Known rows, with every step that occurs
Y > X: [ 0.44 -0.71 -1.43  1.22 -2.18  0.94 -3.14  0.36 -0.76 -2.14 -2.75  1.79
 -0.59  1.13  0.19  1.40  1.07  0.84 -1.28  0.04 -0.24]
Y > J > B > F: [ 2.65  2.36  1.24  2.22  4.11  1.72 -3.94  3.13  4.13  2.22 -1.27 -0.14
 -0.19  0.43  6.20  3.19 -1.37 -4.25  0.89  0.19 -5.35]
J > B > F > E: [ 1.81  3.76  0.26 -0.65  2.99 -1.98 -2.53  3.61  3.77  3.49 -2.83 -1.18
  0.02  0.04  4.89  2.46 -3.13 -6.79  4.37  0.71 -3.73]
P > Y: [-0.10  1.67  0.05  0.41 -3.29 -0.62  2.52 -2.66 -1.55 -0.04  0.53 -2.24
 -0.81  3.15 -0.23  1.47 -0.63 -0.20  2.12 -2.87 -1.82]
K > W: [-1.41  1.50 -4.59  2.13 -1.45  0.30 -1.21 -1.10 -1.11  1.81 -0.02  1.21
  1.76  0.13 -0.36 -1.59  0.58  1.34  2.66  1.33 -1.70]
F > P > Y: [-0.62  1.62 -1.62 -1.18 -3.64 -2.60  4.30 -1.11  1.32 -0.18 -2.76 -2.03
 -0.75  2.03  0.43  2.85 -1.28 -2.79  4.05 -4.61 -4.04]
Y > B > F: [ 0.06  1.36  1.17 -1.99  1.84 -0.98 -2.30  0.68 -0.71 -4.11 -0.65 -0.68
 -0.75 -0.84  0.33  2.37  0.74 -3.87 -1.34  4.28 -2.27]
Y > J > B > F > E: [ 2.17  3.11 -1.61  1.36  3.81  0.18 -3.91  4.87  6.47  2.31 -2.84  0.63
 -0.33  0.57  5.64  3.80 -3.09 -7.41  4.67 -1.41 -6.09]
W > J > B: [ 4.97  1.84  3.23 -2.07  1.97  0.42 -2.42  0.58  4.51  2.04  2.58  0.21
  0.45  3.29  2.38 -0.71  0.69 -1.79  1.68 -1.99  0.75]
X > B > Y > J: [ 4.44 -0.38  0.55  3.39 -2.62  4.16  1.34  0.91  2.94 -1.02  2.55  1.88
 -5.80  1.68  0.13  1.32 -1.68 -2.29 -1.22 -1.44 -3.08]
J > B > F > P: [ 1.92  2.94  1.18 -1.35  2.75 -2.21 -0.95  3.55  4.86  2.70 -4.29 -1.43
  0.25 -1.35  5.72  3.30 -1.97 -6.14  2.47  0.31 -5.08]
F > E > B: [ 1.18  2.34 -2.49 -2.01 -0.66 -2.18 -0.14  4.02  0.73  1.42 -1.70  3.36
  2.89 -0.35  0.45 -0.05 -0.69 -5.48  4.28 -0.17 -1.96]
Y > X > J > B > F > P: [ 1.59  3.46 -0.24 -2.28 -1.65 -0.23 -3.52  2.42  0.15 -0.42 -4.21  3.15
  0.58 -1.35  6.85  5.10 -0.52 -3.93 -0.35  1.75 -4.48]
K > W > J: [ 2.06 -0.09 -2.16  0.79 -0.39  1.01 -1.74 -0.14  2.49  0.82  2.61  0.70
  1.42  1.30 -0.16 -1.32  3.17  1.46  3.28 -0.34  1.72]
X > J > B > F > E: [ 1.22  5.25  0.19 -2.94  0.89 -0.93 -1.94  2.53  0.14  2.27 -0.28  2.03
  1.16 -1.31  5.50  2.92 -2.32 -5.30  2.92  2.25 -2.78]
W > J > B > F: [ 5.73  1.43  5.05 -1.44  4.30  0.31 -3.09  3.03  5.37  2.26  1.63 -2.50
 -0.19  1.00  5.10  2.16  1.15 -3.44  1.04  0.25  0.11]
X > J: [-0.66  1.33  0.12 -2.05 -1.91  1.18  0.50 -1.31 -3.49 -1.27  2.31  3.38
  0.78 -1.10  0.91  0.36  0.58  1.13 -1.45  1.34  0.97]
E > B > Y: [ 4.05  0.79  2.37 -0.87 -1.40 -0.24  3.23  1.70 -1.87 -0.07  1.27  3.55
 -1.11 -0.17  0.46  2.02 -1.00 -5.08 -1.05  1.03 -0.90]
K > P > Y > J > B > F > E: [ 1.67  3.97 -1.21 -1.70  0.47 -1.47 -0.77  1.76  7.16  2.99 -1.39 -2.78
 -4.08  2.69  6.44  4.35 -2.97 -5.91  7.57 -0.74 -7.95]
K > P > Y > J > B: [ 1.07  3.46 -0.14 -1.73 -2.02  0.52 -0.29 -2.31  4.14  2.76  1.12 -0.70
 -3.59  5.08  3.91  0.96 -1.96 -1.14  4.16 -1.23 -6.46]
K > W > J > B > Y > X: [ 6.34  1.56 -0.38  1.47 -3.16  1.75 -3.94 -0.48  2.28  0.96  0.72  3.64
 -2.06  4.92  2.68  2.00  0.50 -2.41  1.84 -0.36 -1.36]
X > J > B: [ 0.54  4.57  1.15 -2.76 -1.71  0.91 -1.70 -1.60 -2.74  1.84  2.31  3.82
  1.69  1.14  3.16 -0.55 -0.93 -0.55 -0.45  1.57 -1.63]

Rows
[ 0.97  4.01 -0.30 -1.57 -3.77  1.68 -4.33 -1.17 -3.59  0.02 -0.53  5.87
  1.19  2.28  3.44  0.90  0.08  0.33 -1.56  1.36 -1.98] -> Y > X > J > B
[ 2.67  0.90 -2.30  1.89 -2.43  0.93 -4.02  4.99  2.58 -0.64 -3.80 -1.05
 -2.82 -0.34  2.13  2.54  0.33 -2.46  1.98  1.59 -2.65] -> Y > X > B > F > E
[ 0.15  0.92 -1.48  2.44 -2.22  1.61  1.19 -1.54  1.31 -0.86  0.12 -0.33
 -1.22  3.98  0.67  2.71 -0.76 -1.03  2.15 -4.94 -4.27] -> P > Y > J
[ 2.06  4.61 -1.47  1.66  0.56 -0.71 -1.32  2.16  5.03  2.51 -2.32 -1.66
 -0.92  3.50  5.64  5.14 -3.69 -7.67  6.80 -4.43 -8.03] -> P > Y > J > B > F > E
[-0.38  3.93 -1.59 -2.51 -1.76 -3.47  0.21 -0.55  0.15 -3.58 -1.96 -2.21
 -1.86  2.44  0.12  4.32 -1.36 -7.14  4.65 -0.16 -4.98] -> P > Y > B > F > E
[-0.56  0.92  0.21 -3.17 -3.77 -1.31  3.12 -3.09  0.66  0.75  1.53 -3.16
 -3.88  1.98  0.65  0.43 -0.20  1.49  2.86  0.85 -1.89] -> K > P > Y
[ 2.23  2.36 -0.46  0.83  3.90 -0.11 -2.31  4.41  7.32  1.78 -4.47  0.10
 -0.22 -0.57  6.60  4.58 -2.10 -7.17  2.71 -1.84 -7.39] -> Y > J > B > F > P
[ 1.61  5.06  1.58 -0.49 -4.26  0.89 -2.46 -1.67 -4.48 -0.04 -1.00  0.77
 -0.38  3.21  5.97  5.04 -0.49 -1.47 -0.14  0.72 -4.54] -> P > Y > X > J > B > F
[ 2.37  0.91  1.96 -0.48  2.23 -0.77 -0.54  4.45 -0.49  0.89 -0.98  0.12
  2.06 -2.49  2.92  2.39  1.10 -3.98 -0.39  3.56 -1.70] -> E > B > F
[ 2.51  0.03 -1.26  1.50 -2.32  0.58 -2.42  4.50  3.52 -1.31 -5.38 -1.39
 -2.64 -1.54  2.93  3.26  1.29 -2.23  0.03  1.24 -4.04] -> Y > X > B > F > P
[-0.10  3.10  1.09 -1.60 -1.47 -1.61  0.25 -2.16 -2.28 -4.06 -0.41 -2.94
 -1.64  2.25  0.41  3.90  0.04 -4.01  0.83  1.40 -4.37] -> P > Y > B > F
[ 1.28  1.21 -1.08 -1.10 -8.31  1.15 -0.40 -2.11  0.18  0.10 -0.02 -2.25
 -6.04  4.01  0.19 -0.28  1.30  3.49  1.65  1.89 -3.16] -> K > P > Y > X > B
[ 7.29  0.86  5.67 -1.81  0.49  0.45  0.63  0.16  4.03  1.15  3.82  0.86
 -3.39  3.52  2.40  1.95 -1.11 -4.41  0.47 -2.14  0.75] -> W > J > B > Y
[ 0.25  1.27  0.29 -0.48 -1.21 -2.53  3.78  1.09  2.30 -0.19 -3.49 -4.48
 -1.50 -0.37  2.88  5.68 -0.97 -4.78  3.58 -2.64 -4.42] -> B > F > P > Y
[ 2.00  0.43 -1.56  2.11 -4.78  2.57 -3.53  0.94 -0.29 -0.90 -1.33  1.20
 -2.26  1.93 -0.21 -0.68  1.67  2.00 -1.39  1.03 -1.30] -> Y > X > B
[-0.18  2.27 -1.55 -2.71  1.71 -2.78 -2.43  2.34  1.37 -3.70 -2.28 -0.24
 -0.97 -0.87  0.22  2.83 -0.77 -7.06  2.74  2.72 -3.18] -> Y > B > F > E
[ 2.11  1.80 -1.02 -0.34 -3.73 -2.49  0.56  3.63 -0.07 -1.17 -6.27 -0.06
  0.71  0.55  3.63  6.57  1.00 -5.94  2.65 -1.17 -5.92] -> E > B > F > P > Y > X
[ 1.38  5.97 -1.08 -1.70 -4.61 -0.56 -2.41  0.27 -2.05  0.46 -2.59  1.47
 -0.34  3.28  5.60  5.82 -2.08 -4.58  3.74 -0.82 -5.17] -> P > Y > X > J > B > F > E
[ 0.49  0.56 -1.46  1.62  0.12 -0.33  2.39  2.18  5.10 -1.35 -3.48 -2.69
 -1.87  0.27  3.86  6.78 -0.98 -5.54  3.73 -4.71 -6.67] -> B > F > P > Y > J
[ 0.75  0.43 -0.77 -0.17  2.39 -1.86 -0.50  4.08  2.92  0.30 -2.40 -1.95
 -0.74 -2.20  2.21  3.33 -1.19 -4.87  3.09  0.69 -1.40] -> B > F > E
[-1.53  2.65 -0.43 -5.56 -4.42 -2.71  1.46 -4.97 -1.13 -3.65  1.44 -1.42
 -4.04  3.58 -1.28  0.18  0.37 -0.55  2.11  3.04 -3.74] -> K > P > Y > B
[ 1.64  4.59  1.22 -1.05 -0.39 -3.04  1.69  0.74  2.82  2.95 -3.82 -3.70
 -0.33  1.79  5.52  4.86 -2.85 -6.29  4.55 -2.44 -6.89] -> J > B > F > P > Y
[ 3.41  1.95 -1.62 -2.76 -6.05 -0.01  0.63  2.69 -3.85 -2.94 -0.55  9.02
 -0.98 -0.20  1.19  4.35 -1.07 -5.91 -0.02  1.06 -1.33] -> F > E > B > Y > X > J
[ 1.47  4.25 -0.74  1.83 -1.75  1.29 -0.93 -1.68  1.85  2.29 -0.01  0.56
 -0.26  6.05  3.07  1.88 -2.41 -2.89  3.44 -5.10 -6.66] -> P > Y > J > B
[ 3.22  3.71  3.51 -2.56 -2.91  1.13  1.75 -2.01 -2.85  1.07  3.38  4.60
 -2.08  1.27  3.04  2.04 -2.92 -3.12 -1.59  1.04 -1.54] -> X > J > B > Y
[-0.13  1.91 -1.29 -1.43 -5.25 -0.54  1.22  0.23 -2.09 -3.41 -3.69  0.44
 -0.82 -0.31  4.13  7.35  0.57 -2.41  0.52 -1.20 -4.01] -> B > F > P > Y > X > J
[ 4.18  0.71 -2.09  0.30 -0.60  0.30  1.65  4.86  3.14 -0.89 -0.48  5.98
 -1.66  0.60  1.10  3.76 -2.70 -8.92  2.94 -2.55 -4.01] -> F > E > B > Y > J
[ 2.07  3.79 -0.14  0.23 -2.75 -2.13 -1.47  1.20  2.15  1.03 -6.41 -2.21
 -1.19  3.04  5.83  6.48 -1.67 -5.63  3.74 -2.36 -7.49] -> J > B > F > P > Y > X
